What can hang from each mark:
Q_817: Q_507
Q_36: Q_324 Q_935
Q_46: Q_935
Q_324: Q_36 Q_46 Q_507
Q_919: Q_172 Q_324
Q_702: Q_324 Q_817 Q_935
Q_172: Q_36 Q_46 Q_919
Q_507: Q_172 Q_817 Q_935
Q_935: Q_36 Q_46 Q_919

Known rows, with every way that one mark hangs from another:
Q_507{Q_817 Q_935}: [ 1.11 -1.28  0.79  2.71  2.21  1.33  0.67  0.75  1.11 -1.65 -0.51  1.74
 -0.19 -0.20  1.70 -1.28  0.59  1.14  1.63 -0.81  1.73  0.39  0.60 -0.36
 -0.52  0.13 -0.19 -0.92  0.59  0.40  0.15 -0.67 -3.33]
Q_702{Q_324 Q_817{Q_507}}: [-2.38  2.92  0.43  1.83 -1.31  1.31  0.43 -0.49  1.67 -5.85 -4.18 -3.00
 -3.22  1.87 -0.79 -1.70 -1.57  0.29 -2.34  2.52  1.25 -2.22  2.14 -3.30
 -0.55 -3.80  1.55 -1.84 -4.85  1.10 -2.30 -0.76 -2.75]
Q_935{Q_36{Q_324{Q_46 Q_507}} Q_919}: [ 1.79  3.08 -0.71 -1.69 -0.96  2.08 -1.38  0.31 -2.58 -0.11  1.52  0.46
  0.02 -1.41 -0.05 -0.94 -0.59 -1.39 -1.79 -0.95 -2.74 -0.68  0.02  0.23
  0.54 -0.23  0.64 -0.66  1.23 -0.12  0.71  1.36  3.30]
Q_702{Q_817 Q_935{Q_919{Q_324{Q_507{Q_172}}}}}: [-0.95  1.53 -0.99 -0.69  0.65  3.79 -0.34 -2.24 -0.48 -4.47 -1.76 -0.17
 -2.08  1.86 -1.86 -1.08 -0.10  0.70 -1.16  0.30  0.03 -1.56  0.56 -1.89
 -1.33 -2.84 -0.01  2.29 -2.76  1.40  1.18  0.62  1.72]
Q_507{Q_935}: [ 1.91 -0.37  1.95  2.42  0.72  0.52  1.14  1.11  0.48 -2.18 -1.42  1.05
 -1.41 -0.02  0.98 -1.53 -0.34  0.71  0.89 -0.51  1.04 -0.80  1.56 -0.85
 -1.08  0.75  0.54 -1.87  0.22  0.68 -0.65 -1.15 -2.72]
Q_46{Q_935{Q_36 Q_919}}: [ 2.50  2.11  1.44 -2.13  2.37  2.17  0.09  0.89 -2.61 -1.00 -1.01 -0.56
 -1.95 -0.42  1.95 -0.67 -2.39  0.35 -1.89 -0.09 -0.46 -3.18 -0.87  2.25
 -1.58  1.32  1.31 -1.11  0.71 -1.19  0.69 -0.21 -0.19]
Q_919{Q_324{Q_36{Q_935} Q_46 Q_507{Q_172}}}: [ 1.56 -1.39 -3.16  0.90 -2.20 -0.41 -2.41  0.21 -1.01 -0.25  2.19  3.06
  1.96  0.64 -1.11 -0.06  3.17 -1.99  0.85 -1.61 -0.25  0.61  1.51  0.04
  0.72 -1.86  2.35  1.56 -0.87  1.83  0.09  0.40  5.44]
Q_46{Q_935{Q_36 Q_919{Q_172 Q_324{Q_507}}}}: [ 0.57  0.84  0.00 -3.44  1.24  0.39 -1.11 -1.41 -2.28 -1.32 -1.25  0.51
 -0.36  1.60  1.30  0.81  0.93 -0.54 -3.07 -0.32 -1.01 -4.13  0.45  1.92
 -0.16 -0.42  0.31  1.55 -0.53 -1.01  1.25  1.46  4.98]
Q_36{Q_324{Q_507{Q_817}} Q_935{Q_46 Q_919{Q_172}}}: [ 1.88  2.18 -0.37 -2.41  2.50  1.71 -2.54 -3.32 -1.48  0.36  2.50  1.22
  2.75  2.88 -2.56  3.01  4.24  2.65 -1.69 -0.68  0.51 -0.80 -0.29 -1.32
  1.04 -1.00 -0.30  0.55  0.36 -2.36  1.09  1.09  4.10]
Q_507{Q_817 Q_935{Q_919{Q_172{Q_46}}}}: [-1.81 -0.83  2.08  0.25  0.90  1.10  1.04  0.69  1.87  0.73  0.53  0.41
  0.23  0.22  0.73  0.89  0.19  0.19  0.72 -0.31 -0.10  0.30 -0.16  0.93
 -0.68 -0.09 -1.96  0.39  1.00 -1.01  1.15 -0.06 -2.12]
Q_324{Q_36 Q_46{Q_935{Q_919{Q_172}}} Q_507{Q_817}}: [ 0.31 -0.63 -1.73 -0.45 -0.23  1.80 -2.39  0.85 -2.79  1.07  2.48  1.75
  2.17 -1.47  1.66  0.75  0.54 -3.01 -1.76 -1.92 -1.51 -1.08  0.86  2.12
  0.83 -3.03  1.34  3.03 -0.24 -1.13  3.58  1.14  6.34]
Q_817{Q_507{Q_172 Q_935{Q_46 Q_919}}}: [ 0.21 -0.75  0.46 -0.74  1.18  0.13  0.95 -1.32  1.93 -0.62  0.16  0.38
 -0.58  2.03 -0.51 -0.83  0.92  1.38  0.81 -0.27  1.44 -0.83 -1.19 -0.24
  1.05  1.00 -2.02 -2.36 -1.20 -1.15  0.45  1.40  0.04]
Q_36{Q_935{Q_919{Q_172 Q_324{Q_46 Q_507}}}}: [ 0.26  0.91  0.36 -1.11 -1.86 -0.46 -2.47 -0.91 -2.42 -1.55  1.30  1.85
  0.84  2.28 -1.57  1.14  3.14 -0.01 -1.99 -0.91 -1.41 -1.97  2.08 -0.65
  0.33 -1.49  0.50  1.78 -0.17 -0.36  0.37  0.76  5.56]
Q_507{Q_172{Q_36 Q_919} Q_817}: [-0.15 -0.75 -0.01  3.28 -1.14 -0.29  1.13  2.11  1.63  1.63 -0.97 -0.96
  0.19 -2.48  1.86 -1.30 -2.14  0.04  1.12  1.65  1.15  3.07 -1.67 -0.25
  0.21  0.59 -0.24  0.05  1.10  0.86 -0.65 -1.62 -4.04]
Q_36{Q_324{Q_46 Q_507} Q_935{Q_919}}: [ 2.35  2.09 -0.31 -0.43 -0.23  0.85 -2.47 -0.25 -3.03 -0.03  2.56  1.01
  1.06 -0.38 -2.80  0.67  1.55  0.42 -1.17 -1.11 -1.22  0.15  1.05 -1.12
  0.57 -1.08  2.11  0.08  0.83 -0.36  0.24  0.31  3.46]
Q_702{Q_935{Q_36 Q_919{Q_324{Q_507{Q_172 Q_817}}}}}: [-0.28  0.09 -2.48 -1.49  2.34  4.04 -0.86 -1.88  0.35 -2.34  0.29  1.65
 -0.55  1.95 -0.04 -1.52  2.17  0.70 -0.32 -0.60 -0.30 -0.02 -1.90  0.27
 -0.84 -1.49 -1.75  1.75 -1.14  0.39  2.51  1.70  2.06]
Q_702{Q_817}: [ 0.84  2.96  1.87  1.85 -0.28  2.67  0.42  0.89 -0.58 -3.62 -3.08 -1.34
 -2.28  0.27  1.06 -1.52 -3.02  0.74 -1.44  1.20  1.05 -2.18  1.76 -2.07
 -1.35 -1.06  1.95 -1.34 -1.48  0.98 -1.35 -2.09 -2.58]
Q_817{Q_507{Q_172{Q_36{Q_324} Q_46} Q_935}}: [-1.74 -2.01 -1.13  1.63 -1.93 -4.43  2.40  0.65  3.61  2.50 -0.83 -1.75
  1.03 -0.82 -2.10  0.38 -0.30 -0.47  2.33  0.99  1.58  3.78 -0.59 -0.82
  1.48  1.96 -0.02 -1.61 -1.46  1.49 -2.05 -0.50 -3.42]
Q_36{Q_324 Q_935{Q_46 Q_919{Q_172}}}: [ 3.17  3.39  2.09 -2.91  1.32  0.12 -1.08 -2.56 -1.83 -0.37  1.21  0.19
  0.92  3.52 -3.17  3.21  2.62  2.89 -1.93  0.03  0.58 -2.26 -0.04 -1.50
 -0.37  0.65  0.35 -0.47  0.22 -1.96 -0.89  0.28  2.64]
Q_935{Q_36 Q_46 Q_919{Q_172 Q_324}}: [ 0.95  3.03  1.92 -4.48 -0.12  0.92 -0.46 -1.50 -1.00 -1.56 -0.73 -0.02
 -0.97  3.81  1.24  0.73  0.79  0.58 -2.13  0.14 -1.44 -4.50 -0.26  0.15
 -0.83  1.51 -2.27 -0.70  0.25 -1.35 -0.40  1.43  2.74]
Q_36{Q_935{Q_919}}: [ 2.65  2.22  2.35  0.42  1.49  2.09 -0.48  0.52 -1.44 -1.82 -0.10  0.47
 -1.32  1.02 -0.43 -0.29  0.27  2.02 -1.25  0.38  0.52 -1.62  0.32 -0.80
 -1.35  0.82  1.17 -1.50  0.34 -0.78 -0.52 -1.51 -0.61]
Q_507{Q_172 Q_817}: [ 1.59 -0.02  0.43  3.51  1.18  1.20  0.20  0.98  1.82 -1.82 -0.78  1.19
  0.35 -0.35  1.57 -1.12 -0.22  1.56  0.49 -0.08  2.30  0.66 -0.90 -0.68
 -0.81 -1.39  0.15 -1.23 -0.93  0.75 -0.08 -0.87 -1.57]
Q_46{Q_935{Q_919{Q_172 Q_324{Q_36}}}}: [ 1.16 -0.09  0.72 -1.77  0.52 -0.94 -0.63  0.11 -2.39 -0.93 -0.88  1.46
 -0.12  0.94  1.24  1.78  0.89 -1.87 -1.44 -0.27 -0.82 -3.99  1.41  0.81
 -0.63 -0.79  1.08  2.55 -1.82 -0.58  0.78  0.70  5.03]
Q_919{Q_172{Q_46} Q_324}: [-1.51  0.64  2.65  0.76 -2.72 -2.93  0.44  0.58  0.88 -1.77 -2.05 -0.68
 -0.87  0.98  0.32  0.81 -0.12 -0.17 -1.07  0.73 -0.57 -1.91  1.90 -1.49
 -0.75 -0.37 -0.34 -0.28 -1.61  0.71 -2.28 -1.11  0.15]
Q_46{Q_935{Q_36 Q_919{Q_172 Q_324}}}: [ 0.87  1.00  1.49 -3.39  1.47 -0.28 -0.25 -0.86 -2.11 -1.47 -1.73  0.49
 -0.94  2.19  1.26  1.23  0.36  0.09 -2.29  0.11 -0.60 -4.37 -0.14  1.85
 -1.48  0.40  0.23  1.15 -0.70 -1.00  0.48  1.10  2.73]

Rows:
[ 0.28 -1.27 -0.05  0.90  0.18 -1.30  0.99 -1.10  2.36 -1.13 -0.55  0.46
 -0.21  2.04 -0.43 -1.10  1.09  1.41  1.31 -0.47  2.33 -0.32 -0.54 -0.86
  1.21  0.80 -1.04 -2.88 -1.80 -0.30 -0.63  0.52 -1.01] | Q_817{Q_507{Q_172 Q_935{Q_46}}}
[-0.91  0.52 -0.71 -0.41 -1.10 -2.63  0.81  0.08  1.79  2.90  0.48 -2.33
  1.00  0.32 -3.68  1.57  0.57  0.96  0.24  1.88  0.83  2.93 -1.67 -1.13
  1.13  2.00  0.85 -1.25 -1.46 -0.09 -1.78 -0.64 -1.41] | Q_817{Q_507{Q_172{Q_36{Q_324 Q_935{Q_919}} Q_46}}}
[-2.57 -2.43 -1.78  1.78 -0.92 -1.58  0.63  1.50  0.42  4.05  0.16 -2.68
  1.01 -4.53  0.86  0.08 -3.36 -1.20  0.33  0.99  0.10  3.85 -1.22  2.29
  1.06 -0.07  1.15  1.15  1.49  0.43  0.69 -1.40 -2.39] | Q_324{Q_507{Q_172{Q_36 Q_46{Q_935} Q_919} Q_817}}
[-1.42  1.33  1.55  1.27 -3.36 -3.07  1.69  2.43  0.10  2.99 -1.00 -3.68
 -0.92 -3.90 -0.66  0.20 -3.80 -1.44  0.11  2.26 -1.56  2.76  0.38 -1.26
  0.34  2.23  0.90 -0.66  1.44  1.03 -2.90 -2.27 -4.37] | Q_172{Q_36{Q_324} Q_46 Q_919}
[-2.63 -3.09  0.33  2.62  0.05 -0.46  1.83  1.11  3.02  2.30  0.44 -0.24
  0.18 -2.57  0.50 -0.27 -1.04  0.09  2.91  0.05  0.88  3.72 -1.59  1.14
 -0.33 -0.18 -0.84  0.03  1.79  0.51  0.36 -0.89 -5.31] | Q_507{Q_172{Q_46 Q_919} Q_817 Q_935}
[ 2.90  1.68 -0.93  1.09 -0.12 -0.56 -0.90  0.04 -1.21  0.36 -0.08 -0.38
  1.01 -0.07 -2.09  0.31  1.19  0.71 -0.79  0.71  0.77  1.20  1.57 -1.98
  0.82  1.13  2.79 -0.78  0.23  1.16 -1.85 -1.85  0.22] | Q_172{Q_36{Q_324{Q_507} Q_935}}
[-3.39 -2.68 -1.06  0.87 -1.56 -2.18  0.36  0.23  2.36  1.49 -0.28  0.14
  1.70  0.65  0.70  0.61  1.36 -1.45  1.51  0.25 -0.11  1.97  2.05 -0.22
  1.06  0.53 -1.71  1.74  0.62  1.22 -0.15 -0.43 -0.80] | Q_919{Q_172{Q_36 Q_46} Q_324{Q_507{Q_817 Q_935}}}
[ 0.25  0.00 -0.08  2.95 -2.24 -2.01  1.37  1.73  2.48 -0.58 -2.41 -1.53
 -0.60 -0.03  0.82 -2.22 -1.18  0.05 -0.11  1.87  1.87  0.84 -0.33 -1.70
  1.00  0.99  0.50 -2.53 -2.82  1.22 -1.78 -1.34 -1.96] | Q_817{Q_507{Q_172{Q_36}}}
[ 1.82 -1.42 -0.11  1.27  2.48  1.17  0.54 -1.04  1.94 -0.45  0.71  1.71
  0.80  1.45  0.57 -0.43  0.85  2.23  2.39 -1.35  2.66  0.75 -1.04  0.29
 -0.39  0.28 -1.44 -1.50  1.04 -0.07  0.49  0.42 -2.09] | Q_507{Q_172 Q_817 Q_935{Q_46}}
[-0.65 -0.15 -0.82 -0.59 -0.41  0.34 -2.97 -1.29 -1.86 -0.73  2.01  2.56
  2.02  2.23 -0.82  1.36  4.09  0.15 -1.09 -1.08 -0.75 -0.75  1.14 -0.57
  0.64 -2.29 -0.41  2.66  0.05 -0.74  1.37  1.20  4.97] | Q_36{Q_935{Q_919{Q_172 Q_324{Q_46 Q_507{Q_817}}}}}
[ 0.36  0.17 -1.98 -1.96  1.14  2.44 -2.23 -0.98 -1.19 -0.14  2.12  1.95
  0.84  0.65  1.96 -0.39  1.54 -1.96 -0.27 -0.73 -2.05 -1.98  1.07 -0.58
  1.60 -1.06 -2.10  0.99 -0.03 -0.93  1.59  1.20  4.82] | Q_935{Q_46 Q_919{Q_324{Q_36 Q_507{Q_817}}}}
[-1.59 -0.10 -0.37  0.25 -2.04 -3.62  0.57  1.25 -2.00  4.01 -0.49 -3.64
 -0.06 -4.86 -1.20  1.06 -3.61 -1.94 -0.70  1.34 -1.74  2.35  0.79  0.37
  1.36  1.05  2.68  0.72  1.10  0.58 -1.15 -1.77 -1.60] | Q_172{Q_36{Q_324{Q_507}} Q_46{Q_935} Q_919}
[-2.25 -0.86  0.93  3.06 -1.28 -0.39  1.16  1.83  2.19  1.57 -0.05 -1.31
 -0.31 -3.15  0.88 -0.33 -2.35  0.19  0.99  0.97  0.37  2.89 -1.69  0.43
 -0.31 -0.80 -0.38 -0.52  0.73  0.32 -0.46 -1.43 -3.98] | Q_507{Q_172{Q_46 Q_919} Q_817}
[ 0.37  0.19  1.93 -0.08  1.08 -0.30  0.77  1.03 -0.17  0.51 -0.27 -1.52
 -0.96 -1.92  0.09  0.84 -3.18  0.56 -0.69 -0.11  0.30 -0.55 -1.18  2.37
 -1.67  0.04  0.94 -0.60  0.01 -0.53  0.35 -0.35 -0.58] | Q_507{Q_172{Q_46{Q_935{Q_919}}}}
[-0.94 -2.53 -0.50  2.50 -0.14 -0.46  2.02  1.87  3.53  2.25  0.14 -0.71
  1.04 -1.32  0.91 -0.61 -1.51  0.06  3.15  0.21  1.57  3.96 -0.86  1.21
 -0.50  2.03 -0.91 -0.59  1.39  1.51 -0.28 -1.18 -5.41] | Q_507{Q_172{Q_36 Q_46} Q_817 Q_935}
[-2.00 -2.11 -1.59  1.75 -2.94 -3.06  0.61  0.70  1.52  0.04 -1.38  0.73
 -0.39 -0.75  0.93 -0.94  1.04 -2.39  0.67  1.30 -0.07  0.13  0.04 -1.80
  1.79 -1.42  0.27  0.53 -3.15  1.05 -1.13 -0.24  1.40] | Q_817{Q_507{Q_172{Q_919{Q_324{Q_36}}}}}
[ 2.79  3.79  0.37 -2.57  0.87  1.81  0.44 -1.91 -1.82 -2.16 -0.26 -1.11
 -1.80  2.12 -2.11 -0.61 -0.15  1.83 -0.93 -0.43 -0.11 -1.23 -0.82 -1.55
 -1.20  1.54  0.29 -1.47 -1.21 -0.14 -0.96  0.10 -0.72] | Q_702{Q_935{Q_36{Q_324} Q_46}}
[ 1.00  3.27  1.74  0.03 -0.29  2.24  0.35 -1.51 -0.21 -5.67 -1.16 -2.09
 -3.87  2.49 -2.56 -1.47 -1.02  1.99 -1.66  0.21  0.00 -2.02  1.25 -2.32
 -2.79 -1.70 -0.12 -1.42 -2.37  0.54 -1.51 -0.10 -1.97] | Q_702{Q_324 Q_935{Q_46}}
[-2.60 -3.67 -1.93  0.59 -0.43 -2.73  0.39  0.89  0.27  2.99  0.56  0.07
  0.98 -2.90  1.05  1.42 -0.80 -2.36  1.92  0.11 -0.46  1.59 -1.03  2.33
  0.13 -1.14  0.93  2.83 -0.39  0.45  0.50 -0.42 -0.09] | Q_507{Q_172{Q_46{Q_935} Q_919{Q_324{Q_36}}} Q_817}
[ 0.77 -0.85 -0.20 -0.54  0.68 -0.67 -0.74 -1.87 -0.37 -1.92 -0.18  1.37
 -0.55  1.73  0.21 -0.65  1.64  0.33  0.72 -1.31 -0.22 -1.98  2.44 -1.11
  0.76  0.49 -1.49 -0.74  0.25  0.42 -0.61  0.50  1.69] | Q_919{Q_324{Q_507{Q_935{Q_46}}}}
[ 2.44  1.47  1.10 -0.67  0.36 -1.27 -0.94  0.42 -4.09 -0.11  0.90 -0.06
 -0.05 -1.84 -1.21  1.13 -1.67 -0.16 -1.13 -1.22 -0.98 -1.44  0.33  0.74
 -0.61 -0.51  2.25  0.51  0.07 -0.65  0.19  0.80  2.30] | Q_36{Q_324{Q_46{Q_935{Q_919}}}}
[-1.41 -1.46  0.63 -0.07  0.54 -1.65  0.63 -0.56  0.79 -2.22 -1.32  1.23
 -1.61  1.63  0.27 -1.14  1.77 -0.03  0.71  0.30 -0.06 -1.92  1.09 -1.72
  0.97  0.42 -1.67 -0.63 -2.24 -0.26 -0.40  0.78  0.11] | Q_817{Q_507{Q_935{Q_919{Q_324}}}}
[ 1.39  0.65  0.21 -3.06  3.43  4.22  0.25 -0.88  0.02  0.18  1.42  0.75
 -0.32  1.74  2.05 -0.81 -0.03  1.15  0.96 -1.06 -0.04 -1.02 -1.70  1.91
 -0.55  2.25 -2.64 -1.55  2.79 -1.83  1.77  1.05 -1.85] | Q_507{Q_817 Q_935{Q_36 Q_46 Q_919}}
[-1.41 -2.69 -1.12  2.87  0.98  0.98  0.40  0.48  3.05  0.60  0.93  1.01
  1.22 -1.44  0.47 -0.83  0.30  0.19  2.20 -1.11  1.15  2.93 -0.16  1.01
  0.36 -1.06 -0.55 -0.58  0.77  0.91  1.03 -0.33 -1.77] | Q_324{Q_507{Q_172{Q_46} Q_817 Q_935}}
[-2.51 -0.96  0.22  2.75 -2.26 -1.19  1.78  2.62  2.38  3.39 -0.32 -2.69
  0.25 -3.27  1.22 -0.69 -3.61 -0.71  1.34  1.93  0.14  4.21 -1.71  0.51
 -0.03  1.27 -0.51 -0.10  1.60  0.99 -0.96 -2.12 -5.43] | Q_507{Q_172{Q_36 Q_46 Q_919} Q_817}
[-1.25  0.37 -0.85 -2.60  0.88 -1.72  0.94 -0.70  0.44  1.83 -0.27 -2.03
  0.13 -0.78 -1.45  1.41 -0.74  0.03 -1.01  0.48  0.29  0.08 -2.95  2.00
  0.52  0.65  0.97 -1.12 -2.11 -0.97  0.09  1.17  0.32] | Q_817{Q_507{Q_172{Q_46{Q_935{Q_36{Q_324} Q_919}}}}}
[-0.80 -2.39 -2.18  0.86  0.20  0.31  0.51 -0.38  1.65  3.16  1.18 -0.40
  1.48 -1.18  0.79 -0.92 -0.62 -0.20  2.27  0.05  0.77  3.43 -0.96  0.78
  1.64  1.30 -1.78  0.29  3.00  0.15  0.87  0.04 -2.35] | Q_324{Q_507{Q_172{Q_36 Q_919} Q_817 Q_935{Q_46}}}
[ 1.55  2.83  1.53 -0.33 -3.04 -1.59 -0.14  1.31 -1.52  1.00  0.38 -0.94
  0.91 -0.53 -0.70  0.96 -1.27 -0.99 -1.41  0.49 -1.48  0.01  0.69 -1.01
 -0.10  0.79  0.42  0.82  0.47  0.19 -0.91  0.48  1.82] | Q_935{Q_919{Q_172{Q_36{Q_324{Q_46}}}}}
[ 1.73  1.32  3.00 -0.40  1.21  0.24 -0.13  0.37 -2.05 -1.68 -1.54 -0.24
 -0.98  0.42  0.78  1.05 -1.06  0.73 -2.79  0.00  0.52 -3.49  0.47  0.66
 -1.31 -0.60  1.23  0.35 -0.88 -1.44  0.59 -0.09  1.74] | Q_46{Q_935{Q_919{Q_172}}}
[ 1.16  0.27 -0.90 -1.67  1.72  1.91 -0.31  0.00 -0.87  0.91  2.36  1.74
  1.20 -0.43  0.07  0.06  0.78 -0.29  1.68 -1.72 -0.96  1.23 -1.23  1.42
 -0.49  0.54 -0.82  0.18  2.55 -0.55  1.61  1.92 -0.68] | Q_507{Q_817 Q_935{Q_36{Q_324{Q_46}} Q_919}}
[-1.34 -2.06 -3.39  1.02 -2.38 -0.35 -2.55  0.48 -2.29  1.69  2.83  2.26
  1.76 -1.37 -0.03 -0.08  2.72 -2.87  1.18 -0.79 -1.74  1.70  1.58 -0.13
  1.74 -2.30  1.49  2.92  0.62  0.47  0.74 -0.40  3.14] | Q_172{Q_919{Q_324{Q_36{Q_935} Q_46 Q_507{Q_817}}}}
[-2.65 -2.37 -1.14 -0.90  0.37 -1.99  0.76 -0.19  0.31  2.33 -0.51 -1.17
  0.16 -1.75  0.96  1.05 -1.38 -0.40  1.07  0.54 -0.06  1.42 -2.47  3.34
 -0.74 -0.02  0.16  1.54  0.77 -0.14  0.19  0.13 -2.35] | Q_507{Q_172{Q_46{Q_935{Q_36}} Q_919{Q_324}} Q_817}
[-1.47 -0.01  1.83 -0.11 -0.61  1.01  0.41  0.51  1.09  0.24  0.21 -0.18
 -0.53 -0.27  0.01  0.32 -0.13 -0.82 -0.80 -0.57 -1.20 -0.57  1.35  0.49
  0.18 -0.38 -1.06  0.13  0.68 -0.43  0.96 -0.09  0.88] | Q_324{Q_507{Q_935{Q_919{Q_172{Q_46}}}}}
[-0.90 -0.94 -0.94 -2.84 -0.39  0.24 -0.10 -1.62 -0.79  0.35 -0.11  0.48
 -1.16  0.72  0.87 -0.92  0.70 -0.97  0.86 -0.46 -1.60 -1.14  0.63  0.55
  1.17  1.71 -1.64 -0.29  2.34 -0.23 -0.11  0.85  0.07] | Q_172{Q_919{Q_324{Q_507{Q_935{Q_36 Q_46}}}}}
[ 0.41 -0.23 -0.38 -3.92  3.35  2.11 -0.11 -1.89 -0.11 -0.25  0.99  1.69
 -0.18  2.81  1.71 -0.15  1.75  0.96  1.54 -0.94 -0.58 -1.86 -0.94  1.19
 -0.44  2.17 -3.40 -0.22  2.19 -1.47  1.12  1.85 -0.43] | Q_507{Q_817 Q_935{Q_36 Q_46 Q_919{Q_324}}}
[-0.41 -2.86 -1.99  2.23 -1.54 -2.36  1.00  1.18  0.79  3.83  1.49  0.22
  2.31 -2.79 -0.81  0.41 -0.29 -0.70  3.78 -0.22  0.57  5.35 -1.37  0.50
  0.63  0.83  0.14  1.74  2.64  1.41 -0.09  0.51 -3.19] | Q_507{Q_172{Q_36{Q_324{Q_46}} Q_919} Q_817 Q_935}
